What can hang from each mark
V: D K
C: N
U: C Z
J: D K Z
D: J U V
K: V
Z: U

Known rows, with every way that one mark hangs from another
J(Z): [ 1.967 -3.909 -0.537  0.173 -1.492  3.552 -0.931 -0.751  1.164 -0.474
 -1.261 -1.332  1.541 -2.377 -4.970  0.378  0.365  2.267 -3.088  0.532
  4.222  1.114 -0.611  0.386]
Z(U): [-2.245 -0.374  0.093 -0.596 -1.806 -1.048 -1.631  0.755  2.626  1.132
  3.335  0.580  2.483 -3.003 -5.553  1.886 -0.300  1.060  1.164  0.543
  7.051  1.145 -1.813  0.217]
D(J U): [-4.279  0.228 -2.459  0.733 -0.925  1.695 -4.267  0.315  1.982  1.469
  3.458  2.425  1.797  0.302 -1.195 -1.347  0.630  2.884  0.433 -1.835
  0.036 -0.111 -1.051 -0.194]
V(D(U(C)) K): [ 1.105  0.396 -1.934 -3.563 -0.170 -1.993 -1.029  1.265 -0.075 -5.410
  1.528 -0.461 -0.643 -1.405 -2.774 -3.344  0.270  4.329  4.620  0.559
  3.376 -1.620  0.795  1.079]
K(V(D(J U))): [-2.813  0.954 -1.067 -0.614  0.906 -0.043 -1.221 -1.972  2.212 -1.732
  1.255 -0.866  2.098  1.314 -2.304 -2.355  1.745  7.332  3.111 -1.795
  4.046  3.064 -0.474  2.305]
J(D(U(Z)) K(V)): [ 0.541 -1.011  0.660  3.110 -1.483  4.052 -2.131 -2.011 -1.911  0.226
  0.136  0.871  2.509  3.405  0.024  1.847 -2.091  2.915 -2.445 -2.679
  3.718  1.260  2.555  3.114]
V(D(U) K): [ 1.169  0.786 -1.894 -3.071 -0.800 -0.173 -1.344  0.901 -0.926 -6.164
  1.640 -0.319 -0.954 -0.444 -2.205 -3.323  1.501  4.220  4.608  0.909
  3.736  0.784  0.959  0.414]
K(V): [-2.920  0.251  0.745  1.226  0.112 -0.519  0.024 -1.159  2.222 -2.027
  0.481 -1.810  1.940  1.116 -4.943  0.666  0.843  6.545  1.404 -0.659
  4.996  2.863 -2.041  2.258]
V(D(U(Z)) K): [ 0.170  1.115 -2.585 -3.378 -0.268 -0.753 -0.877  0.935 -2.334 -6.034
  2.241  0.032 -0.991 -1.671 -0.875 -2.771  0.169  3.917  5.361  0.791
  3.968  1.056  1.069  2.540]
V(D): [ 0.405 -1.301  0.211 -2.089 -0.049  1.588 -0.023  1.515  1.447 -3.629
  0.803 -0.797  0.372 -1.726 -3.221 -1.168  0.718  4.662  3.659 -0.993
  7.889  3.081  1.238  0.530]
V(D(J) K): [ 0.123  1.516 -2.162 -2.902 -0.663 -0.850 -3.260  0.204  0.661 -4.611
  0.190  1.046  0.529  0.939 -2.252 -2.997 -1.206  4.924  4.409  1.286
  2.956  1.361  1.817 -0.568]
V(D(J U(Z)) K): [-1.307  2.043 -3.743 -3.202 -0.162 -0.977 -3.070  0.129 -1.395 -4.118
  2.228  1.705  0.016 -0.481  0.293 -3.496 -0.823  4.154  5.005  0.517
  1.696  0.704  1.478  1.909]
Z(U(C(N))): [-2.258 -0.802 -1.890 -1.192 -0.610 -3.786 -0.842  0.991  5.307  3.090
  2.867  1.100  0.881 -2.896 -5.942  1.919 -1.960  1.758  2.484  0.457
  5.566 -2.343 -2.706  0.971]
D(J U(C Z) V): [-5.636  1.721 -3.357  0.509  0.558 -3.878 -5.312 -0.115  1.618  2.607
  2.329  5.057  0.857 -0.951  0.656 -0.053 -3.945  1.802  0.499 -0.790
 -2.414 -5.612 -1.458  5.340]
D(J U(C) V): [-4.313  1.249 -2.485  0.873 -0.253 -3.014 -6.030 -0.264  3.669  2.358
  1.607  4.594  0.852  0.930 -1.192 -0.894 -2.209  2.121 -0.517 -0.665
 -2.741 -6.006 -1.733  2.363]
V(D(J(Z) U) K): [ 1.467  0.448 -3.745 -3.161 -0.797  0.705 -3.694 -1.146 -0.259 -3.668
  0.446  0.737  0.539  0.109 -1.258 -4.466  0.526  3.954  2.387  0.997
  0.752  0.273  1.596 -0.084]
J(D K(V) Z): [ 5.515 -4.115  1.122  3.048 -2.300  6.470 -2.520 -4.513 -0.370  0.877
 -4.400 -0.921  3.771  3.538 -2.889  1.577 -1.990  2.767 -6.978 -0.994
  3.573  1.387  3.203  0.820]
U(C Z): [-3.740 -1.659 -0.582 -0.959  1.295 -3.762  0.969  2.587  0.629  0.185
  2.129  0.130  1.581 -5.538 -2.942  2.335 -4.850  2.940  2.314 -1.179
  5.423 -2.724 -0.962  5.781]
V(D(J U) K): [-0.340  1.764 -3.127 -2.958 -0.681 -0.349 -3.555  0.021 -0.040 -4.250
  1.698  1.334  0.113  0.740 -1.000 -4.040  0.350  4.393  4.281  0.568
  1.363  0.488  1.356 -0.151]
D(J U(C)): [-4.333 -0.400 -2.412  0.026  0.128 -0.934 -3.761  0.810  3.067  2.577
  3.288  2.182  2.320 -1.050 -2.062 -1.404 -0.979  3.115  0.427 -2.235
 -0.336 -3.587 -1.257  0.763]
K(V(D)): [-1.491  0.257  0.386 -0.684  0.733 -0.234  0.540 -1.264  2.101 -3.232
  0.164 -2.192  1.590  0.726 -3.970 -1.159  1.371  7.545  3.338 -1.063
  6.714  3.914 -0.479  2.458]
D(J(K Z) U): [ 0.079 -2.991 -2.810  1.032 -2.040  4.254 -4.967 -1.700  0.227  3.205
  0.873  3.242  2.485  1.331 -1.760 -1.466 -1.097  2.115 -3.970 -0.361
 -1.970  0.067  0.497 -0.079]

Rows
[ 0.011 -2.625 -1.320  1.502 -1.488  2.699 -4.073 -2.878  1.559  2.632
 -1.659  2.101  3.685  2.706 -3.689 -0.217 -2.902  4.489 -3.674  0.509
  0.011  1.933  0.664  0.397] => D(J(K(V) Z))
[-0.195 -1.258 -1.633 -1.571 -0.675  2.594 -2.869  0.352  0.738 -0.726
  1.715  2.211  1.103  0.643 -1.109 -2.694 -0.187  4.332  2.195 -1.408
  3.288  2.320  2.086  0.176] => V(D(J(K) U))
[-2.697  2.386 -2.596  0.213 -1.095 -2.548 -3.328  0.182 -1.862 -3.248
  1.998  3.180 -1.910 -0.291 -0.236  0.272 -1.438  1.246  1.586  1.886
 -0.504 -2.716 -1.734  4.956] => D(U(Z) V(K))
[ 5.861 -4.884  0.772  1.244 -2.919  4.219 -3.563 -2.832  0.735  3.873
 -2.611  0.607  4.578 -0.294 -3.912  2.322 -3.925 -0.885 -7.131 -0.426
  4.793 -2.257  3.295 -0.007] => J(D K Z(U(C)))
[-3.452  1.027 -1.776  0.906 -0.664 -0.900 -2.575  0.619 -0.732 -1.180
  2.448  3.013 -1.360 -1.263 -0.166  0.951 -0.831  1.157  0.968  0.078
  1.255 -1.664 -1.830  5.317] => D(U(Z) V)
[-1.558 -1.366 -2.101 -0.016 -1.464  1.456 -4.550 -1.624  3.075  3.272
  0.490  1.660  3.720 -1.321 -3.632 -0.128 -1.462  1.877 -2.148  0.192
  2.085  0.635 -0.522 -0.573] => D(J(Z(U)))
[ 1.630 -2.521 -2.139 -1.788 -0.807  3.724 -3.013 -0.944  0.505 -0.085
  0.497  1.679  1.402  0.059 -1.276 -3.192  0.044  3.924  0.225 -0.898
  2.672  2.038  2.420  0.301] => V(D(J(K Z) U))
[ 1.133  0.575 -3.370 -3.623  0.058 -2.024 -0.813  0.993  1.015 -4.835
  1.389 -0.058 -2.128 -0.367 -2.471 -3.305  0.260  4.730  5.578  0.779
  2.684 -1.738  0.302  0.937] => V(D(U(C(N))) K)
[-1.783  0.046 -0.197 -0.974  1.377 -1.197  0.506 -1.151  2.159 -2.523
  1.106 -2.137  1.570 -0.182 -3.538 -1.830  1.683  7.322  3.276 -1.827
  5.453  1.615 -0.849  3.199] => K(V(D(U(C))))
[-1.694 -0.635 -3.237  0.587 -0.426 -1.366 -6.169 -2.066  3.292  3.262
 -0.175  3.749  1.383 -0.070 -1.471 -1.493 -1.920  1.631 -3.309 -0.003
 -3.680 -6.311 -1.296  2.457] => D(J(Z) U(C) V)
[-1.754  0.361 -0.273 -0.698  0.879  0.132  0.329 -1.328  1.631 -3.082
  1.153 -1.931  1.266  0.531 -3.169 -1.811  2.525  7.252  3.304 -1.606
  5.642  3.304 -0.694  2.772] => K(V(D(U)))
[ 2.400 -2.759  1.291  2.440 -2.147  4.093 -2.739  0.195 -0.160  0.926
 -0.025  1.412  2.163  2.177 -1.540  1.755 -2.588  1.026 -3.419 -2.651
  3.460 -2.277  2.898  0.191] => J(D(U(C)) K)
[-3.713 -1.312 -3.608 -0.909  1.754 -3.850  1.488  2.136  2.855  1.303
  1.780  1.223 -1.605 -3.446 -2.359  2.407 -4.854  3.631  4.145 -0.608
  3.877 -2.905 -1.902  5.507] => U(C(N) Z)
[-1.059  1.069 -0.200  2.281 -1.165  2.469 -3.564 -0.353 -0.097 -1.187
  0.684  1.353  0.498  0.350  1.355  1.882 -0.637  0.092 -1.042 -2.437
  3.912 -1.993  1.034  2.865] => J(D(U(Z) V))
[ 3.562 -1.795 -0.732  2.085 -1.969  5.389 -4.266 -2.924  0.759 -0.036
 -2.357 -0.183  1.322  0.338 -0.329  0.589  0.931 -0.498 -5.694 -1.560
  2.352 -2.763  1.434  1.000] => J(D(U V) Z)
[-1.878 -2.203 -3.177 -0.227 -0.067  0.692 -3.924 -0.885  2.646  3.447
  1.532  1.452  2.877 -1.946 -2.286 -1.928 -0.669  2.445 -2.334 -1.597
 -1.223 -3.844 -0.965  0.915] => D(J(Z) U(C))
[-3.113 -0.437 -1.932  1.724 -1.276  1.852 -4.268 -1.356  0.870  2.322
  2.242  3.310  2.436  3.273 -1.763 -1.109 -0.905  4.465 -1.026 -1.109
 -1.299  1.029 -0.231  0.799] => D(J(K(V)) U)
[ 6.022 -4.900  0.076  2.498 -3.203  8.286 -3.394 -2.616 -1.496  1.310
 -2.437  0.412  2.480  1.769 -1.426  0.908 -1.082  0.012 -7.399 -1.480
  2.468 -0.373  3.510 -0.251] => J(D(U) K Z)
[ 1.099 -2.251  1.208  0.627 -1.115  1.595 -0.411 -0.844  0.237 -1.579
 -0.713  0.736  1.560  2.971 -4.693  0.387 -1.945  6.085  0.305  0.310
  4.743  3.917  1.118  1.647] => J(K(V(D)))
[-2.414  0.548 -0.663 -0.861  1.121 -0.341  0.679 -1.277  0.688 -2.925
  1.596 -1.818  1.299 -0.334 -2.252 -1.445  1.576  6.970  3.796 -1.698
  5.771  3.480 -0.612  4.186] => K(V(D(U(Z))))
[ 1.605  0.563 -2.872 -3.438 -1.083 -0.610 -3.774 -1.381  0.699 -3.088
 -0.376  0.820  1.550 -0.387 -2.732 -3.192 -1.058  3.766  2.586  1.964
  2.890  0.931  1.790 -0.456] => V(D(J(Z(U))) K)
[-1.743 -1.579 -3.288  0.480 -1.126  3.362 -4.473 -1.406  1.556  2.364
  1.647  1.740  2.323 -0.596 -1.431 -1.924  0.893  2.178 -2.357 -1.178
 -0.802 -0.524 -0.725  0.056] => D(J(Z) U)
[-2.068  0.167 -2.882  0.681 -0.181 -2.725 -2.479  0.618  3.994  0.501
  1.272  2.998 -2.972  0.644 -2.421  0.207 -0.747  2.373  1.290  0.188
 -0.536 -5.557 -2.996  3.046] => D(U(C(N)) V)
[ 3.448 -2.904 -0.647  1.532 -1.796  6.852 -2.755 -2.124  0.320  0.090
 -1.264 -1.844  2.395 -1.071 -0.851  0.196  1.875  0.051 -5.103 -2.695
  4.063 -1.132  1.694 -0.082] => J(D(U) Z)
[ 0.164 -1.994  0.261  0.355 -0.791  1.369 -0.274 -0.879 -1.106 -1.249
  0.437  1.072  1.379  1.959 -3.237  0.152 -2.060  5.729  0.703 -0.071
  4.131  3.642  1.125  3.250] => J(K(V(D(U(Z)))))
[-1.151 -0.439 -0.078  1.242 -0.259  2.136 -1.682  0.734  0.296 -0.225
  1.683 -0.574  1.885 -1.888  0.228  1.578 -0.858  0.862 -0.377 -3.864
  5.293 -2.628  1.198  2.413] => J(D(U(C Z)))
[-1.241  1.977 -1.733  0.671 -1.948 -1.705 -4.057  0.072  0.048 -3.451
  1.236  2.619 -1.893  1.495 -2.164 -0.504  0.246  1.687  0.717  2.023
 -0.904 -3.090 -2.049  1.976] => D(U V(K))
[ 4.438 -4.747 -0.391  0.180 -1.386  4.114 -0.930 -3.459 -0.627 -0.131
 -2.496 -0.244  2.190  1.531 -4.433 -1.064 -0.834  5.015 -3.756  0.817
  2.742  2.965  1.521  2.030] => J(K(V(D(U))) Z)
[ 3.398 -3.334 -0.573  0.980 -1.099  5.051 -2.465 -1.811  1.111  0.832
 -1.354 -1.990  2.793 -1.950 -1.510  0.180  0.815  0.199 -5.094 -2.921
  3.742 -3.422  1.596  0.535] => J(D(U(C)) Z)
[ 0.143  0.693 -2.571 -3.829  0.448 -2.630 -0.639  1.324 -1.506 -5.295
  2.053 -0.165 -0.568 -2.566 -1.412 -2.777 -0.890  4.051  5.307  0.522
  3.700 -1.315  1.047  3.197] => V(D(U(C Z)) K)
[ 2.628 -1.215  1.148  3.483 -3.020  4.566 -4.602 -0.970 -0.481  0.036
 -1.049  3.256  0.741  4.371 -0.524  2.083 -2.332  0.303 -4.024 -1.138
  2.000 -1.559  2.740  0.693] => J(D(U V) K)
[-0.985 -1.296 -1.450 -2.957  1.051 -0.290  0.502  1.860  0.197 -2.276
  2.678 -0.314  0.228 -4.047 -1.253 -1.804  0.012  3.984  4.289 -2.078
  6.313  0.144  0.787  3.645] => V(D(U(C Z)))
[-1.557 -1.590 -3.542 -0.375 -0.750  0.103 -4.026 -1.633  4.691  4.364
  0.244  2.091  2.490 -0.932 -3.778 -0.080 -2.206  2.270 -1.198  0.313
  1.138 -1.093 -1.039 -0.195] => D(J(Z(U(C(N)))))
[-0.325 -2.092 -1.549  0.874 -1.795  1.523 -4.559 -3.379  1.997  4.002
 -0.677  2.572  4.432  1.815 -4.165  0.110 -3.018  3.472 -3.548  0.966
  0.709  1.658  0.290  0.358] => D(J(K(V) Z(U)))
[ 3.137 -4.185 -0.149  0.697 -2.384  2.045 -1.777 -3.893  0.426  2.592
 -1.472  0.468  3.805  0.537 -6.464  1.100 -2.148  3.065 -4.882  2.164
  3.407  2.283  0.016  1.664] => J(K(V) Z(U))
[-3.467  0.608 -3.854  0.264  0.663 -3.607 -1.817  0.825  2.048  0.720
  2.048  3.500 -2.961 -1.209 -0.617  1.022 -2.485  1.974  2.246  0.040
 -0.157 -5.149 -2.769  5.979] => D(U(C(N) Z) V)
[-3.327  3.264 -3.393  0.959 -1.637 -2.008 -7.207 -1.075  1.308 -0.776
  1.310  5.053 -0.276  3.182 -0.531 -1.571 -1.210  1.973  0.303  1.550
 -4.195 -3.550 -1.408  1.124] => D(J U V(K))
